Known rows, with every way that one mark hangs from another
M(J(F S)): [-17 -21  25  28 -10  -8  -8 -32  -7  27  18  20  10   0   2  -7  18  41
  -8   0   4 -43 -32   7  20   2 -39 -30  11 -11  12  -8  28  17  19 -16
 -39 -12   0 -56 -11  -6  30   7 -30 -35  11  19 -13  44  -2 -43  -7   5
 -24   4  14   1  25  -4 -18  -5 -32 -34 -17  -3   8 -42]
S(J): [ 15   6  27  -5 -41 -13  -7 -11  -7   3   0 -15  15   1 -19  -2 -25   5
 -13  24 -43 -33 -12   5  21 -22   3  19  38 -13  -2   1 -12   5  15  35
 -38 -31 -11 -31  18 -10  10  21 -23 -37  10  11  12 -12  28   3  15 -20
  -8 -11  15  28  37   0  -1 -12 -20  -9 -59  13  16   8]
F(J(M S)): [-17 -23   4 -10 -20 -10  -9  -6  18  31  33   1  -3 -49 -22  26   3  26
 -26   3  -1  -8  -8  -4  -7  22  -6  -6  13 -33  28  26   9 -37 -16   4
 -42 -11  -9 -56  17 -12  25  17   0 -45 -11  12 -11  28  18 -22  -9 -48
 -16   4   0  24   8  27 -29  -2  -7 -26  -4   6  -2 -38]
F(J(R(L) S)): [  1 -45  29  12 -34  -4  -3  10   1  42  25  17   0 -16 -28  15 -32  19
 -42 -15 -23  -8   1   0 -28  16 -25 -15  31 -21  20 -19  13 -37 -32   1
 -46  -3  -5 -36  -8  -4  46  -5 -13 -45 -24  -1 -23  33  -8  -1  17 -55
 -34  18  32  38  11 -14   3   5 -10 -25   6   6 -12 -21]
M(J(F R S(L))): [  8 -26  49  16  -5   2 -40  -3 -20  30  25  41   3  23  17 -15  -7  36
  -3 -10  26 -13  40 -20  -8  28 -20 -68   0 -14  -4 -10  50   4  25 -22
 -48 -11  22 -45 -58   0  18  13 -27   9   3  44 -42  45 -25 -32   6   3
 -45 -13   9  22  -2 -20 -28 -15 -16 -27  -6  -6 -11 -30]
M(J(F)): [-31   0  14   1 -15  -9 -17 -32 -10   9   1  13  22   4  12  -1  21  44
  -7  18   3 -45 -49   0  22 -10 -33 -13  29   1   0 -15   5  28  33   2
 -37 -31  -5 -39  -8  -4  24  17 -26 -36  24  21 -11  23  27 -28  -6  12
 -30 -14  22  -1  49  10 -13 -14 -28  -9 -37  -7  29 -41]
J(M R(L(S Y))): [-51  20 -32 -17 -37   8  35  24  -6  -1   2   8 -26  28 -13  -5 -16  34
 -39 -18  -3  -8 -36  -6   5   8 -14 -39 -27  10   6   5 -13 -69 -23  50
   3  18 -31 -36 -16  -1 -10  23  11 -20  12 -12 -64  35 -18 -34 -23 -43
 -20 -22  -5 -13 -24 -14  -3   3  46  -8  27  28 -16 -16]
M(J(F S(L(Y)))): [-28 -25  37  18  -1 -20  11 -16 -29  23   3  48  -1  -7  20 -14   3  22
  11 -18  33 -36  14 -20  16   1 -19 -60  -9  10   0  28  24   6  23  -6
  -8  10   0 -29 -45  -3  18  12 -17 -24  22  29 -22  50 -44 -35  10  -5
 -36 -21   1 -34  15   1 -27 -20 -10 -19 -14 -11   3 -47]
R(J L): [-16   7   9  -2 -46   0  19  21 -23 -11   6 -16  -9  34  -9  21  -4  24
 -25   2 -44 -41 -44  10  23 -30 -38  -2  21  32  -8  -4 -20 -14  -3 -18
 -23  -9 -60 -30  -3  -5  24  11 -12 -70  28   1   7 -12  49  37  11 -28
 -26  -6  17  11  20 -28  11 -10  13 -20 -36   0   3  -9]
S(J(F) L(Y)): [  2  -5  61 -11  -4 -26   4 -31 -13  -5  -3  17   5  -5  10 -12 -19   1
   8  -8  -1 -24   1 -11  24 -24  31 -20  13 -10   4   9 -11   4  31  19
  -6 -16  12   2 -29  -5 -11  33 -26  14  19  14 -16  15 -12 -12  12   3
 -23 -42 -10 -22  32  37 -10 -29  -9  17 -38   3   9 -25]
L(S(J) Y): [-31  15  -2 -11 -42 -30  79 -20 -25 -11 -27  -8 -11 -10 -23 -31 -49   3
   4  19 -29 -48 -48   6  30 -17   2  20  11  -2  -1   8 -15  -8   3  87
  16  -9 -17 -31   6 -10 -13  24 -20 -32  23 -10  -9   5   6 -18  -4 -26
   5  -8   4 -27  21 -10   1 -16  -8  -7 -25  26  22  12]
S(J L): [ 19  -7  50 -11 -37 -26 -17  19  -8  -1   1  -8  14   5  -3  -6 -25   6
  -3  13 -26 -26  31  -1  19 -20  18  -1  29  -5 -17  14 -10   1  25  22
 -40 -32   0 -11  -1  -5   0  17  -4 -22  11  31   4 -33  31  23  29  -6
 -16 -29   0  24  24   6 -19 -21 -15   0 -71   2   5   5]
J(F M S): [ -8 -21  15  -1   3  -2 -42 -23   7  32  56   4  -8  -4   6  16  20  38
 -29 -27  -1 -23 -32   6  11   9 -21 -35   3 -32  32  12  12 -31  13 -21
 -33  -8   4 -54   7 -12  12  29 -12 -12   3   4 -24  47   4 -43 -32 -10
 -26 -11 -28  16  -8  21 -16  -7  11 -30  16   2 -25 -47]
J(F): [-15  -4  25 -14 -19  -8 -33 -26  -9   7  18  -7   1   4  18  19   0  36
 -18  -2 -17 -53 -39  11  27 -11 -21 -15  26 -13  -2 -25 -16  13  26   9
 -22 -37   1 -30  17  -7  14  18 -22 -28  19   4 -16  20  32 -24 -14   1
 -29 -16  -7   8  37  23  -4 -17 -13 -12 -27   3  11 -32]
S(J L(Y)): [  5   1  48 -13 -32 -31  12   4 -23  -8 -11  15   5 -15   2 -10 -36  -2
   4   8 -15 -35  27  -7  24 -25  21 -12  10   2 -19  17 -17   3  20  44
 -12 -10 -14  -1 -19  -5  -6  29  -8 -18  18  16   3 -14 -12   8  23 -26
 -16 -30  -1  -6  30   8 -18 -17   0  16 -62   3  17   5]
R(J(M) L(S Y)): [-68  29 -27 -10 -34   5  86  20 -22 -28   0 -19 -30  14 -13   9   6  15
 -18 -18 -17 -28 -61  -7  18 -13 -20 -23 -29  42   7  28 -15 -61 -22  24
  27  24 -61 -39 -23  -8 -10  23   3 -43  35 -14 -24   8  21   3 -16 -44
 -13 -14  -6 -42 -13 -17   1  -7  49 -22  14  19  -1 -22]
L(S(J)): [ -9  16   3 -13 -53 -28  43  -6 -11  -3  -9 -29  -1  16 -29 -20 -37  11
  -3  26 -39 -48 -34  10  28 -16  -4  26  25  -4   0  -9  -8 -13  10  65
  -8 -29 -11 -37  20 -13  -6  15 -21 -28  12   4  -3 -15  39  -4  -9 -13
   4  -7  15  12  16 -14   3 -14 -24 -12 -32  26  17  25]
M(J(R)): [-14  14  -4   3 -40  16 -36  -3 -20   6  -7  28  10  15   0   4   7  41
 -15  37   0 -26 -11  -6   5  12 -36 -22  16  -2 -26  -9  10  22   1  26
 -54 -18 -14 -51 -23   2  17  16 -21 -40  15  36 -21  14   2 -29   9 -20
 -33  -5  36  27  35 -24 -13   1 -18 -18 -40   9  20 -13]
J(F M R(L(Y))): [-25  -5  -3 -12  10  23 -14 -14  -3   3  25  30 -11  24   5  10  13  30
 -41 -31   6  12 -34  -8   0   3 -14 -62  -4  -6  21  -1 -12 -55 -12  -2
 -19   5 -15 -25 -36  -2  -3  30  -1   2  11  -8 -57  67 -24 -45 -19 -18
 -37 -30 -10  -6  -7  33   6  -2  48  11  23  13 -22 -48]
K(Y): [  0 -12  29 -23 -51 -14   5  -5 -25  -3  16 -22  -1  -3   8   1   4  11
 -23  30 -13 -52 -14  18  34   6 -19  -1  21  -1 -38 -12 -38  40  19   4
 -37 -15 -24 -42  47  -1  21  30   0 -81  35  21 -37   2  28 -23 -10 -47
 -21  -5  16  16  20  -9 -19  -3  -8 -31 -44   8  24  14]

Rows
[-40  12 -12  -9 -56  -6  52  22 -30   3  -5  -1 -23  27  -4 -13 -40  24
 -34 -12 -20 -38 -41   4   9  -2 -22 -23  -9  21  -9 -26 -21 -41 -19  61
  16  13 -24 -33 -10  -2  -6   3  -4 -44  10 -20 -48  24 -17 -15 -15 -35
 -21 -11  13 -16  -4 -33  10  -3  25 -15  13  28  -2   9]
J(R(L(S Y)))
[-17   5  17 -12 -25 -24  27 -37  -7  -2   8 -20  -1  20 -20 -23 -22  19
  -2   8 -21 -47 -57  15  17 -18   4  16  31 -22  21 -25  -1 -10  23  45
  -8 -31   7 -32   7 -12  -9  18 -35   6  21  -7 -18  11  41 -22 -13  20
  -3 -12   5   1  30  16   4 -24 -25  -3 -14  19  12   7]
L(S(J(F)))
[ 15   8  18 -16   8  19 -56 -36  13   3  30  14  -1  28 -15  10   0  20
 -26  -1  -5  23 -23  -5  -6   7  21 -16  20 -47  21  -8  13 -28  10   6
 -66 -27  15 -42 -29  -8 -17  44 -37  37   5  17 -35  40  20 -44 -17   0
 -19 -30   5  34  12  32   0  -9   7   6  -6  17 -16 -27]
S(J(F M R))
[ -3 -18  22  26  -4  15 -29 -32 -14  36  30  41  -1  14  -1  -7   3  42
 -16  -1  16 -25 -13  -8  -2  25 -39 -44   6 -21   4 -19  44  12  17  -4
 -54 -12  14 -61 -29  -2  25  10 -39  -9   6  29 -30  64 -19 -48 -10  -1
 -40   0  22  22  16 -21  -9  -9 -23 -32   5   8  -7 -36]
M(J(F R S))
[ 24  -2  43 -27  13  11 -64 -10   9   5  23  21   0  30   4   3   4  21
 -15 -15  10  20  29 -23  -7   9  32 -38  12 -37  15   0  18 -31  22  -5
 -59 -32  28 -24 -53  -7 -17  47 -19  64   5  47 -46  19  17 -32  -3  10
 -29 -46 -15  35  -8  37 -21 -21  10  15 -14  11 -29 -32]
S(J(F M R) L)
[-33  10  10 -10 -19 -29  60 -50 -24  -5 -16  -2 -10   3 -16 -26 -33   8
  10   5  -8 -44 -67   6  24 -18   8   3  15 -16  20 -16  -9  -8  15  63
  19 -11  -2 -23  -6 -12 -16  25 -34   4  26 -20 -21  26   8 -34 -15   2
  -1 -16   2 -37  33  21   8 -22 -17   0  -3  21  20  -1]
L(S(J(F)) Y)
[ 14 -12  16  -2   7  17 -61 -17   0  35  54  24 -17  14   5  15   7  41
 -37 -24   6  -1  -9  -3 -13  32  -9 -55   2 -44  25  -3  25 -34   4 -13
 -50  -3  18 -64 -15  -4   5  29 -19  10  -2  13 -48  64 -10 -67 -37 -20
 -33 -10 -21  39 -23  12 -14  -7  16 -32  33  17 -37 -39]
J(F M R S)
[-24 -11  -1 -20 -26  20 -28  19  17  17  14  14   4  -5 -20  28  -1  30
 -46   2  -2  22 -17 -13 -22  18  -3 -18  25 -17  18  -9  -7 -54 -35   5
 -52 -18 -16 -27 -15  -7  22  18  -2 -27  -8   8 -36  18  28 -12   8 -46
 -31 -14  20  37   5  24 -10   6  16   8  -8  15  -7 -53]
F(J(M R(L)))
[-40  24 -18 -22 -25 -16  56  -9  -5 -18 -11  -6 -13  -9 -30 -17 -16   4
  -6   9 -14 -22 -49  -2  21  -7  14   4  -7 -10  15  28 -10 -43  -6  76
   1   0 -21 -43  -2 -11 -34  41 -11 -12  23  -4 -17  10   6 -30 -18 -25
   7 -17 -10 -28   5  14  -9  -8  17  -1  -3  29   8  -3]
L(S(J(M)) Y)
[ 14 -10  18  -4  11  21 -47 -16  21   8  36  18   9  47 -27   1   5  25
 -36 -17 -13  37 -12  -2 -14 -12  11 -29  22 -29  39 -14   4 -57  -1 -12
 -61 -24   2 -28 -34  -6  -3  31 -25  34   0   7 -37  34  13 -25   0   5
 -22 -30   4  36  -9  31  18  -2  16  22  -1   9 -35 -44]
S(J(F M R(L)))
[  2  -1  25  -3 -17  -1 -13  32 -16  12  37  -1 -24  -2   4  28   4  14
 -16 -20  -4 -18  31 -17   8   7  -8 -43 -27  11   1  47  25 -34  10 -36
 -32   4 -28 -53 -32  -9   1  30  -1 -28  20  40 -10   1  13   8  -6 -29
 -29 -25 -28  15 -24 -15 -36 -18  25 -50 -14   2 -28 -20]
R(J(M S(L)))
[ -6   4  -8 -14 -28  21 -43  35  13  12  26   9  -2  39   0  18   2  38
 -55  -7 -22   8  -9  -2  -3   4 -15 -34   5   2   2  -5 -12 -57 -14   2
 -50  -6 -24 -38  -5  -4   7  19  10 -23   2  16 -40  17   7 -14  -6 -24
 -33 -20  -2  40 -17  -2  -6   3  36  -4  -5  11 -27 -33]
J(M R(L))
[ -9  -1  40 -19  13 -12 -15 -20  -3  -9  11  17   0  -8   4  -2   8   3
   2 -22  12   4   6 -20  14 -16  40 -37   5 -21  18  37  -4 -31  21   3
 -16 -17   9 -10 -39  -7 -25  46 -11  33  22  24 -19  21  -4 -25  -3  -2
 -19 -51 -29 -20  10  61 -26 -24  19  24 -22   3  -3 -45]
S(J(F M) L(Y))
[-38  16 -15  -8 -23  13  32  12 -18 -23   7   0 -20   8 -11  27  15  13
 -29 -18 -16 -13 -46 -11  24 -21 -20 -29 -15  34   9  39 -22 -44 -13 -12
   0  20 -72 -30 -25  -6   1  34  -5 -56  37   0  -1  21   4  15   4 -47
 -23 -21  -3 -24   0   4   1  -7  44 -10 -17   9  -3 -29]
R(J(M) L(Y))
[ -5 -16  41   2 -38 -28  17  12 -39  19  16  17 -16 -22  25  -4 -38  10
 -10 -20  -4 -50  31  -5  26  -1  -4 -45 -14   3 -22  31  -4  -7  11  13
  -3  15 -12 -21   0  -2  13  14   3 -45   6  10 -12  19 -44  -5   8 -39
 -32 -15 -22 -10   2  -9 -22 -14   4 -32 -24   3  -7 -10]
J(S(L(Y)))
[-25   8  -7 -10 -58  -4  21  31 -12   8   2  -9 -14  46  -8  -6 -31  41
 -39  -2 -24 -31 -26  15   9  -1 -30 -16   8   8 -14 -35 -10 -39 -14  43
 -16  -6 -19 -41   4  -5  10  -5   4 -37   4  -5 -41   7  23  -3 -10 -21
 -24  -7  12  23 -12 -39  12  -6  14 -25   2  22 -13   0]
J(R(L(S)))
[-49  30 -25 -15 -42   1  53  38  -1 -18   9 -32 -25  39 -20  12   9  28
 -27  -7 -26 -26 -57  -3  15 -12 -28 -14  -3  33  15   7  -6 -65 -11   7
   1   6 -58 -46 -10  -8  -4  15   4 -37  30   3 -14  -6  60  14 -11 -23
 -12 -14  -9  -4 -21 -20  -4  -8  32 -28   4  15 -13  -9]
R(J(M) L(S))
[  4 -28  14  15  11  22 -43  -2   6  35  52  23 -11  36  -7   9   6  40
 -51 -42  -4  17 -10   2 -11  15 -18 -61  -1 -31  34  -9  14 -65 -10 -37
 -50   2   6 -48 -21  -5  19  17 -11   8  -8   1 -52  73 -20 -41 -29 -14
 -37 -18 -15  36 -40   7   7  -1  28 -20  40   7 -48 -43]
J(F M R(L) S)
[-12  14  11 -11  -8  -8  47 -54 -26  -2 -10  17 -16  16 -15 -23 -52   8
  -1   1   3 -31 -48   3   6   4  11 -10  11 -24  15 -25   8 -13  10  68
  -1 -17  13 -32 -37 -12 -20  28 -44  27  17 -13 -42  44 -14 -52 -19  -7
 -13 -15  16 -16  17   4  16 -22  -3  -2   8  29   8  -2]
L(S(J(F R)) Y)
[-55  17 -27  10 -44   0  64  20 -32  -5 -34  29  -1  26 -14 -27 -10  37
 -16   9   5 -24 -36  -6   9   6 -36 -34 -14  32 -11 -18  -1 -25 -13  62
   4  16 -35 -37 -39   0   4   1  -9 -44  21  -2 -43  34 -29 -24   7 -27
 -19  -3  35 -28   6 -52   0   2   9 -14  -2  17  18 -10]
M(J(R(L(S Y))))
[ -7 -26  47  -5 -30 -21   4  -2 -27  30   7  40 -13 -47   2  12 -45   0
 -19 -12  19 -22  38 -22 -17  33  10 -33  -1 -26  -3  12  17 -10 -12  29
 -17   3  11 -21 -33  -2  18  13  -9 -21  -8  20 -37  34 -47 -22  12 -59
 -46  -2  13   7  16   2 -23 -11  -1 -15  -2  14  -7 -19]
F(J(R S(L(Y))))
[ -1 -12  20  -5 -16  14 -39  -5  -8  11  25  17   1  46   9  14 -12  37
 -40 -14 -20 -18 -27  16   5  -8 -21 -32  26  -9   6 -46 -11 -19   4  -6
 -32 -16  -4 -23 -15  -4  23  12 -21 -14   0  -4 -40  35   9 -11  -9  -1
 -41 -16  11  29   9   6  14 -10   7   4  -4   9 -14 -31]
J(F R(L))
[ 23 -15  32   2  -7  11 -30 -21   5  14  20  18  19  54 -27  -4 -23  15
 -33  -4 -31  10 -19  12  -2 -21  -1 -10  44 -24  29 -42   0 -25   2  -2
 -52 -28  13 -16 -27  -8  11  16 -37  13  -6  -4 -25  33  16  -5   8   7
 -27 -18  24  31  17   7  26 -10   1  16 -13  10 -14 -11]
S(J(F R(L)))
[-40  -8   0 -15 -55 -13  26  16   1  13   0  -6  -7   0 -24   4 -43  29
 -34  10 -15 -21 -41   4 -18  14  -9  -3  29 -10  12 -41 -11 -42 -27  45
 -11 -18 -20 -32  -3  -1  21  -2  -5 -38  -9  -7 -44   5  35   0   6 -33
 -21   4  35  20  16 -15   2  -9  -8  -3   6  21   9 -12]
F(J(R(L(S))))
[-16   2  -3 -29 -23  15 -44   2  11  12  20  10  -4 -24 -12  35   0  29
 -35  12   5   6 -16 -16 -20  35  -1  -9  19 -35   7   3   5 -21 -14  31
 -54 -31  -3 -43 -14  -5  13  33  -8 -22  -1  21 -39  18  28 -37  -3 -50
 -27  -7  15  36  25  24 -21   2  -7  -5 -10  16   4 -41]
F(J(M R))
[-10 -30  53  20  -6 -16 -18  -8 -10  28  12  30  12   3  23 -14  10  40
   3  -9  18 -35  25 -12  15   7 -24 -54   2   1   3   4  31   6  36 -27
 -35 -13   7 -40 -27  -3  24   9 -14 -10  15  44 -19  33  -3 -18   2  12
 -36 -18  -2   4   4  -8 -34 -20 -19 -26 -21  -9  -1 -39]
M(J(F S(L)))
[ -6   6   9   6 -20  10   3   5  -8   8  36  -6 -26   1 -15  29   4  23
 -27  -7 -22 -21 -14  -8  11  12 -29 -23 -11   2  14  42  21 -32  -2 -17
 -35  10 -42 -64 -10 -12  14  30 -17 -45  21  14   1  21  19  -4 -19 -41
 -21  -3  -8  17  -5 -13 -24  -4  19 -57   5   8 -20 -18]
R(J(M S))
